Each row comes from the steps of one walk. Every step used is in the known rows, and no mark comes twice. Write the walk behind each row, first mark first.
Known rows:
mifut/lipob: [-0.90 -0.74 -0.93  4.28  1.37 -1.43  0.36 -1.04  1.00 -2.26  2.90  0.69
 -1.32 -2.68  0.75  2.13 -0.90  1.27  0.02]
mifut/mefid/muzok/fibigi: [ 3.19  0.73 -1.56 -0.11  2.55 -1.76  3.67 -2.30  0.18 -0.75  2.39 -0.23
 -0.23 -2.15 -0.23  4.41 -1.24 -1.53  3.06]
fibigi/muzok/mifut/lipob/mefid: [ 6.69  0.37 -1.36  2.55  1.78 -3.29  1.44 -3.77 -0.78 -1.00  3.08  1.26
 -3.04  0.32  0.11  3.26 -1.56 -2.34  0.87]
visab/mifut/mefid/muzok/fibigi: [ 3.64 -0.86 -0.06  3.41  3.47 -3.00  6.08 -4.48 -0.17 -2.13  2.29  0.32
  0.26 -3.23 -3.07  6.96 -2.96 -1.48  2.34]
lipob/fibigi/mefid: [ 4.81 -0.44  1.65 -0.77  2.16 -3.30  2.73 -4.01  1.28  1.15  3.40  2.45
 -1.84 -0.70 -1.03  1.05 -0.09  1.08 -1.29]
muzok/mefid/mifut/lipob/fibigi: [ 3.36 -3.11  1.39  2.01  2.42 -3.18  0.76 -3.28 -0.01 -1.80 -0.15  1.26
  1.80 -2.01  0.15  2.84 -0.36  0.28  1.75]
mifut/lipob/muzok: [ 0.72 -1.63 -0.29  5.36  1.54 -3.75 -0.42 -1.61  0.30  0.71  3.93  1.27
 -1.97 -1.15  0.05  1.87 -1.12  2.75 -1.47]
muzok/fibigi/mifut: [ 4.57  1.15 -2.17 -0.13  2.61 -2.70  3.19 -1.09  1.32 -2.22  2.54  0.51
 -2.59 -1.59 -0.69  2.84 -2.60 -1.70  0.68]
mifut/muzok: [ 2.02  1.56 -2.13  1.34  1.73  0.04  0.87 -0.37 -0.03 -0.89  3.53  0.63
  0.22 -1.77 -0.44  3.24  1.33  0.90 -0.64]
visab/mifut/muzok/fibigi: [ 3.74  0.76 -1.25  4.45  3.72 -2.93  4.50 -3.58 -0.80 -1.39  1.95  1.43
 -0.26 -2.78 -2.27  6.08 -2.66 -1.51  0.45]
fibigi/muzok: [ 5.58  3.04 -0.74 -0.99  2.19  0.01  0.82 -1.40  0.71 -1.97  3.91  0.40
 -1.35 -1.61 -1.34  2.74 -1.27  1.19 -1.55]
mefid/muzok/fibigi/mifut: [ 8.15  0.95 -2.52 -1.63  2.59 -2.47  4.63 -2.79  0.30 -1.87  3.46 -0.43
 -1.25 -2.36 -2.09  3.97 -2.24  0.59  1.23]
lipob/fibigi: [ 2.51 -1.05  1.24 -0.09  2.62 -3.41  1.81 -2.32  0.74  2.55  4.06  2.55
 -0.40 -2.48 -0.36 -0.62 -0.21  2.43 -1.87]
fibigi/muzok/mifut: [ 5.99  2.55 -3.04 -1.09  2.84 -0.16  0.29 -2.11 -0.29 -1.47  3.25  0.70
 -2.39 -0.59 -0.81  2.99 -2.58 -1.91  0.12]
mefid/mifut/lipob/muzok/fibigi: [ 4.11 -3.77  0.38  5.38  3.52 -4.25  0.08 -3.50 -0.82  0.04  0.99  0.73
  0.31 -1.18  0.37  3.37 -1.51  2.48  1.05]
mefid/mifut/muzok/fibigi: [ 5.54 -0.85 -1.26  1.63  3.84 -0.92  1.23 -2.61 -1.20 -1.21  0.32  0.24
  2.18 -1.65  0.01  4.68  0.51  0.53  1.92]
mifut/lipob/fibigi: [ 0.66 -2.01  0.59  4.48  1.79 -4.29  1.30 -2.75  1.06  1.16  3.39  2.45
 -1.34 -2.50  1.44  1.76 -0.31  1.78 -0.92]
mifut/lipob/fibigi/mefid: [ 2.78 -1.50  1.01  4.00  1.35 -4.13  2.29 -4.35  1.55 -0.20  2.88  2.34
 -2.77 -0.88  0.82  3.25 -0.10  0.67 -0.50]
visab/mifut/lipob/fibigi/muzok: [ 4.80 -1.41  1.71  7.08  2.80 -5.07  4.23 -5.72  0.49 -1.03  3.48  2.55
 -1.24 -2.86 -1.88  6.85 -2.27  1.01 -2.00]
fibigi/muzok/mefid: [ 5.97  4.06 -0.99 -3.08  1.84 -0.09  0.81 -1.28  0.52 -3.38  2.18  0.17
 -1.23 -1.20 -1.63  2.55 -2.40 -1.83  0.01]

Write each row's walk:
[ 6.96 -2.93  2.88 -0.09  2.97 -2.81  2.39 -5.19  0.58  0.31  1.95  1.89
  0.64 -0.69 -1.42  2.56  1.08  2.68 -0.33] -> lipob/fibigi/mefid/mifut
[ 3.23  2.45 -3.02  1.03  2.85 -1.66  1.98 -1.26 -0.52 -0.18  2.01  1.08
 -1.00 -1.60  0.68  3.35 -1.01 -1.51  0.99] -> mifut/muzok/fibigi
[ 3.02  0.84 -0.77  2.86  2.29 -1.39  3.58 -2.67 -0.46 -3.29  1.76  0.97
  0.90 -2.38 -3.57  5.80 -1.64 -1.91  0.26] -> visab/mifut/muzok/mefid
[ 6.35  0.41 -1.20  0.28  1.09 -3.70  3.35 -2.03  1.12 -0.23  3.35  1.80
 -0.37 -0.38 -1.05  5.24  1.48 -1.47 -1.07] -> lipob/fibigi/mifut/muzok/mefid
[ 7.22 -1.37  2.10 -1.72  1.71 -3.27  4.27 -3.26 -1.15  1.06  4.70  0.49
  0.71 -2.05 -2.96 -1.12  0.47  3.72  0.06] -> lipob/mefid/muzok
[ 6.01 -0.38 -2.69  1.01  1.72 -1.24  2.42 -5.16 -0.07 -2.80  2.60 -0.02
 -2.89 -0.43 -1.24  4.93 -1.70 -1.12  2.51] -> fibigi/mefid/muzok/mifut/lipob
[ 7.85 -2.18  1.63  1.19  2.63 -2.57  2.63 -5.20  0.10  0.51  1.96  1.87
  1.26 -0.01 -1.01  5.22  2.63  1.93 -0.43] -> lipob/fibigi/mefid/mifut/muzok
[ 4.44 -0.30 -1.39  2.32  2.18 -4.85  2.45 -1.44  0.91  0.77  3.38  0.87
 -2.82  0.66 -0.67  4.69 -1.50 -1.84  0.08] -> lipob/muzok/fibigi/mifut/mefid
[ 6.64  0.74 -0.28  1.01  2.09 -0.52  0.22 -2.95  0.03 -5.05  0.31 -0.30
  0.65 -1.11 -0.78  5.67 -1.23 -0.72  1.38] -> fibigi/muzok/mefid/mifut/lipob
[ 5.57 -3.31  1.39  4.36  2.09 -2.46  0.48 -4.65  0.27 -2.13  1.62  0.37
 -0.69  0.45 -1.40  4.74  0.35  2.82  0.33] -> fibigi/mefid/mifut/lipob/muzok
[ 2.81 -1.55  0.64  3.70  2.50 -1.56  5.27 -3.80  0.25 -2.62  3.45 -0.01
  1.35 -3.39 -4.08  6.93 -1.05  0.51  0.93] -> visab/mifut/mefid/muzok
[ 3.75 -1.20 -3.62  1.90  2.23 -1.53  1.37 -3.40 -0.78 -1.28  3.23  0.04
 -1.20 -2.34 -0.46  3.37 -2.00  0.15  2.22] -> mefid/muzok/mifut/lipob
[ 2.31 -3.41  3.03  7.30  1.89 -5.10  4.83 -4.35 -0.28 -1.74  3.20  1.74
 -0.62 -2.60 -2.77  3.10 -1.53  1.21 -0.25] -> visab/mifut/lipob/mefid
[ 6.56 -0.54  0.26 -0.65  3.67 -1.65  2.42 -4.21  0.02 -2.59 -0.16  0.47
 -0.92 -0.67 -0.81  2.79 -2.15 -0.59  2.65] -> muzok/fibigi/mefid/mifut
[ 3.77  0.34 -0.67  0.52  3.37 -4.49  0.90 -1.81 -0.68  2.96  3.15  1.71
 -2.32 -0.72 -0.61 -0.62 -3.58  0.99 -0.64] -> lipob/muzok/fibigi
[ 6.99  0.91 -0.27 -2.34  1.65 -0.26  3.39 -4.05  0.62 -2.45  3.59 -0.36
 -1.17 -1.25 -3.00  2.95 -0.58  2.19  0.51] -> fibigi/mefid/muzok
[ 1.36 -1.39 -2.01  2.28  2.34 -2.79 -0.39 -1.40 -0.57  2.17  3.56  1.26
 -1.92  0.83 -0.49  2.28 -1.23 -1.95  0.69] -> lipob/muzok/mifut/mefid
[ 1.72 -2.28  1.71  4.17  0.92 -4.03  2.12 -2.23  0.13 -0.53  3.26  1.40
 -1.39 -1.47  0.23  0.10  0.36  1.33  0.17] -> mifut/lipob/mefid
[ 4.99 -1.22  0.39  0.35  1.81 -3.96  3.16 -2.15  1.86  0.56  4.73  1.96
 -1.06 -1.62 -1.25  2.45  0.74  1.67 -2.29] -> lipob/fibigi/mifut
[ 5.19 -1.37 -0.14  2.74  3.17 -2.45  2.12 -4.66  0.34 -3.25 -0.61  0.47
 -1.59 -0.77  0.56  4.64 -2.06 -1.04  3.06] -> muzok/fibigi/mefid/mifut/lipob
